Every row comes from one small tree of marks. The marks that hang from a mark follow it in brackets, in the order of their numbers. Every link used is in the known rows. Which tree was each row made from?
Known rows
K_621{K_63 K_207{K_320} K_891}: [  1.4  17.7  21.7  27.2  22.7   9.8  30.4  32.1   0.6  20.3 -11.1  -5.1
  15.2 -33.7 -17.9  12.1   2.4  -7.1   4.2  -1.1   2.0]
K_621{K_63 K_891}: [ -2.4  14.9  21.0  12.5  25.4   6.3  11.5  28.7   3.1  34.6  -2.4  -6.8
  14.8 -30.6  -8.6   8.6  -1.5   1.6   3.6  -4.7  -1.4]
K_320{K_207 K_632{K_371}}: [-16.1  -4.3  15.7  24.8  15.9   8.6   3.2  21.9  47.4   8.7   8.3  -7.4
   6.2  19.6 -11.2  10.9  -0.8  -7.5   6.0 -12.5  10.1]
K_371{K_632}: [  4.0  10.8  15.2  18.6  19.3   3.2  -3.5  17.6  32.1  10.4  -1.6  -6.0
  11.0  -5.2 -11.8   9.0   0.3  -1.1  -5.6 -10.9   4.7]
K_320{K_207{K_621{K_63} K_844} K_873}: [-12.9  13.6   7.2  27.1   9.0   4.2   5.5  31.9  40.0  30.4   7.2 -11.4
   1.8   8.3  -2.5  14.1   8.4  -4.1  -1.6 -13.1  18.6]
K_207{K_320{K_632 K_873} K_844}: [  1.4  -7.3  -1.1  39.2   8.0   9.2  -4.0  39.6  45.9   5.7   8.5 -14.1
   9.9  12.7 -14.0  16.2  14.8  -8.3  -0.4 -13.9   9.8]
K_621{K_207{K_844}}: [ -2.0  14.0  15.1  37.2  17.6   6.5  20.8  15.3  30.0  16.4  -9.3 -10.5
  11.0  -1.5 -29.0  22.0  -4.2  -0.6  -2.2  -8.3   7.5]
K_320{K_207{K_844} K_632{K_371} K_873}: [-19.5  -4.8   6.1  36.3  12.5   4.8   0.7  29.2  59.7   7.1  16.0 -13.4
   3.1  34.4 -12.3  16.7   4.3  -9.0   6.4 -14.9  18.7]
K_320{K_207 K_632}: [-11.7  -4.0  12.6  21.6  17.8  12.6  -6.8  18.9  42.2  17.7   3.2 -12.0
   6.9  10.4  -2.0   9.3   5.3  -3.4   1.3  -7.1   7.4]
K_891{K_70 K_621{K_207{K_844}}}: [ -1.9  12.2  11.9  24.8  12.6  13.4  31.3  16.4  42.5   9.1 -15.9  -7.3
   9.9   1.3 -40.1  23.7  -4.9   3.0 -19.6  11.0   2.1]
K_207{K_320 K_621{K_63 K_891} K_844}: [ 13.2  11.5  11.0  24.1   7.2  -0.9  30.2  53.1  34.3  22.6  -2.0  -4.3
  11.6 -27.0  -9.8  17.8   6.0  -9.9  -7.5 -12.3  12.1]
K_320{K_207 K_632 K_873}: [-17.0   0.4   5.3  26.0  18.4  14.2 -16.9  20.2  38.0  17.7  10.9 -18.3
   2.7  21.4   1.6   7.2  11.2  -1.7   5.7  -7.8  10.1]
K_70{K_891{K_621{K_63 K_207}}}: [-11.8  16.1  21.9  14.3  17.8  13.3  24.2   8.7   6.7  19.7 -12.1   2.5
   9.6  -9.8 -22.8  10.8  -4.0  -1.8 -10.5   4.7  -2.9]
K_891{K_70 K_621{K_207{K_320 K_844}}}: [  6.2   7.7   9.4  29.7   6.1  13.4  34.1  23.6  44.5   1.0 -17.6  -4.4
  12.0  -1.6 -42.3  24.7   1.1  -1.6 -23.2   9.8   3.2]
K_207{K_621{K_891}}: [  7.9  22.0  12.8  11.4  17.5   1.5  15.6  32.4  28.6  29.7  -2.6 -11.9
   6.3 -18.6  -3.1  12.0  -0.8   3.7  -4.1  -8.2   9.5]
K_207{K_621}: [  1.8  18.3  11.6  15.2  12.8   6.3   4.9  24.6  30.2  25.4   0.0  -9.8
   5.0  -6.3  -8.7  11.0   1.8   2.7  -3.9 -14.0   7.2]
K_621{K_207{K_320{K_873}} K_891}: [  5.7  19.4  11.1  33.8  21.4   6.9  20.4  26.3  12.9  14.3  -7.5 -14.1
  10.3 -13.5 -17.9  14.2   6.6  -0.7   1.9  -1.6   9.2]
K_891{K_70 K_621}: [ -0.2   9.7  11.6   9.6  13.0  14.5   9.2  15.3  32.7  14.9  -9.4  -6.6
  10.8  -2.6 -28.9  14.6  -1.5   9.4 -19.2   8.1  -4.9]
K_632{K_371}: [ -3.6   9.1  17.4  23.4  16.5   2.8   7.4  16.7  26.3  13.0   3.8  -4.3
  11.4   4.2 -25.4  12.5  -7.4   1.1   3.8 -17.3   3.1]
K_621{K_63 K_207 K_891{K_70}}: [ -9.0  22.9  21.7  16.2  28.6  10.6  33.8  23.7   3.5  22.0 -13.3  -6.0
  17.4 -28.7 -30.9  11.5  -5.7   1.3  -1.2   8.3   1.5]
K_70{K_891{K_621}}: [  0.0   9.0  14.4   9.8  12.4   7.4   9.7   7.9  23.9  17.7  -8.5   0.0
   9.6  -1.7 -17.5  11.4  -2.7   6.1 -17.9   0.7  -0.2]
K_621{K_207{K_320 K_844} K_891{K_70}}: [ 10.9  10.3  11.3  33.7  15.5   2.0  43.5  31.6  37.8   3.4 -17.0  -6.5
  19.2 -16.8 -39.8  24.5  -1.2  -1.5 -13.4   4.5  12.4]
K_207{K_320 K_844}: [ 13.9  -2.1   8.1  35.8   5.2   2.0  10.5  29.1  39.1  10.4  -4.9  -6.4
  15.8  -5.4 -23.8  20.6   5.4  -2.0  -8.9 -15.1   8.1]

Write each row's tree
[  0.0  15.4  15.0  30.0  14.3  13.2  23.7  16.0  35.3  19.1 -12.0  -8.9
   5.2  -1.2 -23.1  23.6  -3.1  -0.6 -11.5   1.7   1.4]
K_891{K_621{K_207{K_844}}}
[  9.7  14.8   7.1  15.9  11.7  -3.5  30.6  39.4  51.5  19.8  -5.6  -9.6
  11.5 -12.4 -22.0  21.4  -3.2   3.3 -16.3  -3.0  16.3]
K_207{K_621{K_891{K_70}} K_844}
[-15.2  -4.6   2.8  34.0  14.3   9.3  -8.7  26.3  53.3  15.3  10.8 -17.8
   3.9  25.4  -2.8  14.8  10.7  -4.7   1.8  -9.6  16.7]
K_320{K_207{K_844} K_632 K_873}
[ -0.8  11.7   8.9  33.7  23.5  12.1  15.3  33.8  22.2   8.9  -1.9 -16.2
   9.0  -6.1 -11.7  11.8   9.8  -6.9   5.6  -0.4   8.8]
K_621{K_207{K_320{K_632 K_873}} K_891}
[ -8.1  10.8  16.1   6.1  14.6  17.8  10.7  20.9  18.8  21.4  -7.4  -2.9
  12.2 -11.9 -26.0  10.7  -1.4   4.1 -14.6   8.5  -8.3]
K_891{K_70 K_621{K_63}}
[ -0.6   8.7  17.0  32.6  21.9   7.7  32.2  35.5  29.4   1.1  -3.2  -7.7
  11.3  -8.3 -21.9  14.3  -0.5 -11.7   6.0  -4.2   8.3]
K_621{K_207{K_320{K_632{K_371}}} K_891}
[ -6.0   3.9  15.5  36.8  15.9  12.9  19.4  26.3  30.0  -2.1  -0.7  -6.4
  10.1   6.6 -28.3  13.2   1.6 -12.3   6.7 -10.6   4.8]
K_621{K_207{K_320{K_632{K_371}}}}
[ -5.3  -2.5   5.2  32.8  11.2  10.2  -4.9  34.1  34.4  -0.5  14.0 -10.6
   8.2  16.7 -17.8   8.8  10.4  -8.9   7.7 -16.3   6.9]
K_207{K_320{K_632{K_371} K_873}}
[ -5.0  15.7  17.7  17.2  16.0  11.0  22.6   3.9  19.6  13.6 -13.8  -0.8
   8.1  -1.0 -23.7  13.8  -4.9   2.7 -14.5   4.7   1.1]
K_70{K_891{K_621{K_207}}}
[-17.7   5.3  14.7  14.8  14.8  14.2   1.2  34.2  38.7  25.4   6.9  -9.3
   2.2   1.4   6.6   5.6   7.7 -10.4   3.8  -9.2   8.6]
K_320{K_207{K_621{K_63}} K_632}
[ -5.8  18.4  19.1  24.0  23.7   5.8  41.3  30.2  18.7  20.1 -12.6  -5.4
  18.4 -24.3 -35.3  19.2  -6.3  -2.1  -4.9   6.1   6.3]
K_621{K_63 K_207{K_844} K_891{K_70}}
[  5.9  14.7   2.0  25.4   5.7   6.1  -0.6  34.3  30.0  15.7   4.6 -12.5
   4.0   1.0  -8.7   9.2  14.0  -1.1  -3.3 -15.6  10.7]
K_207{K_320{K_873} K_621}
[-11.0  14.4  16.9  21.4  14.6  16.8  33.0  22.6  28.2  15.8 -13.9  -3.0
  11.7  -8.4 -38.0  20.7  -4.3  -2.0 -15.0  11.0  -2.7]
K_891{K_70 K_621{K_63 K_207{K_844}}}
[-13.1  18.4  19.5  14.1  18.7  20.5  25.4  16.6  13.4  17.9 -13.3  -3.4
  10.7 -11.8 -33.5  13.0  -3.2   0.8 -11.3  12.8  -7.4]
K_891{K_70 K_621{K_63 K_207}}
[  1.1  -0.1   9.8  43.1  12.2  11.8  20.4  31.3  41.5   2.0  -5.2 -10.0
  11.6   2.6 -25.2  20.3   6.1 -11.9  -0.3  -9.1   7.9]
K_621{K_207{K_320{K_632} K_844}}
[ -5.4  12.9  12.0  43.0  13.2  11.1  17.8  30.0  13.9  15.1  -3.1  -7.7
  12.0  -5.9 -26.2  16.5   8.3  -9.8   3.9  -9.9   7.4]
K_621{K_63 K_207{K_320{K_873} K_844}}
[ -6.9  16.4  16.1   7.5  16.2   3.8  22.5  31.6  32.2  28.4  -5.0  -5.4
   8.9 -16.9  -8.3  10.2   0.6   0.8  -8.6   0.8  13.3]
K_320{K_207{K_621{K_63 K_891{K_70}}}}
[  7.4   7.8  12.2  43.0  11.2   6.7  24.8  22.7  33.5   7.6 -11.4  -7.1
  13.3  -4.5 -30.9  22.8   2.0  -5.3  -4.8 -10.2   8.5]
K_621{K_207{K_320 K_844}}
[ -7.6  -1.1   7.2  25.8   9.1   6.6   8.9  34.8  66.3  17.4   5.0 -12.7
   1.7  14.1   0.2  16.9   5.7  -9.0  -4.9 -11.8  18.4]
K_320{K_207{K_621 K_844} K_632}
[ -1.8  22.5  15.1   4.3  18.1   5.1  22.5  38.0  19.9  29.0  -3.2  -6.0
  11.8 -26.5 -15.2   8.3  -1.1   1.7  -6.2  -0.7   6.0]
K_207{K_621{K_63 K_891{K_70}}}
[ -1.8  12.5  15.2  23.6  12.0   7.5  29.6   9.3  32.2  12.0 -13.9  -0.9
   8.7   2.3 -27.5  19.8  -5.5   0.4 -18.3   2.4   5.5]
K_70{K_891{K_621{K_207{K_844}}}}
[  1.6  17.1  11.4  13.3  13.6   0.0  31.7  44.9  37.5  26.4  -3.4  -5.7
  13.0 -21.6 -20.1  17.5  -3.0  -1.5 -11.4  -3.4  10.8]
K_207{K_621{K_63 K_891{K_70}} K_844}
[  0.5   8.4  10.0  25.6   6.1   0.8  15.1  25.5  55.9  24.0  -2.6  -9.0
   4.0   5.5  -6.8  19.8   1.3  -1.7 -10.1 -13.0  18.9]
K_320{K_207{K_621 K_844}}
[  8.0 -10.7   4.9  36.0   6.9   8.2   5.7  38.1  50.0   5.7   1.6  -9.2
  13.5   3.1 -17.6  18.0   8.7  -9.2  -4.3 -13.6   6.9]
K_207{K_320{K_632} K_844}
[ -0.8  15.0  12.7  21.2   9.3   3.9  14.7  37.3  33.9  30.9   1.4  -6.0
   7.8 -11.4 -12.9  15.9   0.9  -5.1  -3.7 -15.9   7.5]
K_207{K_621{K_63} K_844}
[ -2.0  -2.1   2.5  30.6  12.6  14.2 -13.9  31.6  28.8   8.0   8.8 -14.8
   8.9   8.5  -7.6   7.4  15.4  -4.9   3.6 -11.7   4.3]
K_207{K_320{K_632 K_873}}
[ -3.2  21.0  16.3  30.2  23.5  10.3  21.3  32.0  -2.3  21.6  -5.2  -9.5
  12.4 -24.5 -15.5  10.3   6.9  -5.9   6.8  -1.3   4.7]
K_621{K_63 K_207{K_320{K_873}} K_891}
[ -2.8  -6.8   1.9  41.5   6.3   5.4   3.8  41.7  50.7  -2.6  13.5 -10.3
   9.6  20.6 -22.7  17.8   9.5 -12.1   3.1 -19.3  12.1]
K_207{K_320{K_632{K_371} K_873} K_844}
[ -7.7   1.9  15.1  39.5  14.6  15.3  21.9  37.0  25.9   9.7  -3.0  -5.9
  13.5  -9.1 -22.9  16.1   6.5 -17.5   4.7  -8.6   3.2]
K_621{K_63 K_207{K_320{K_632} K_844}}
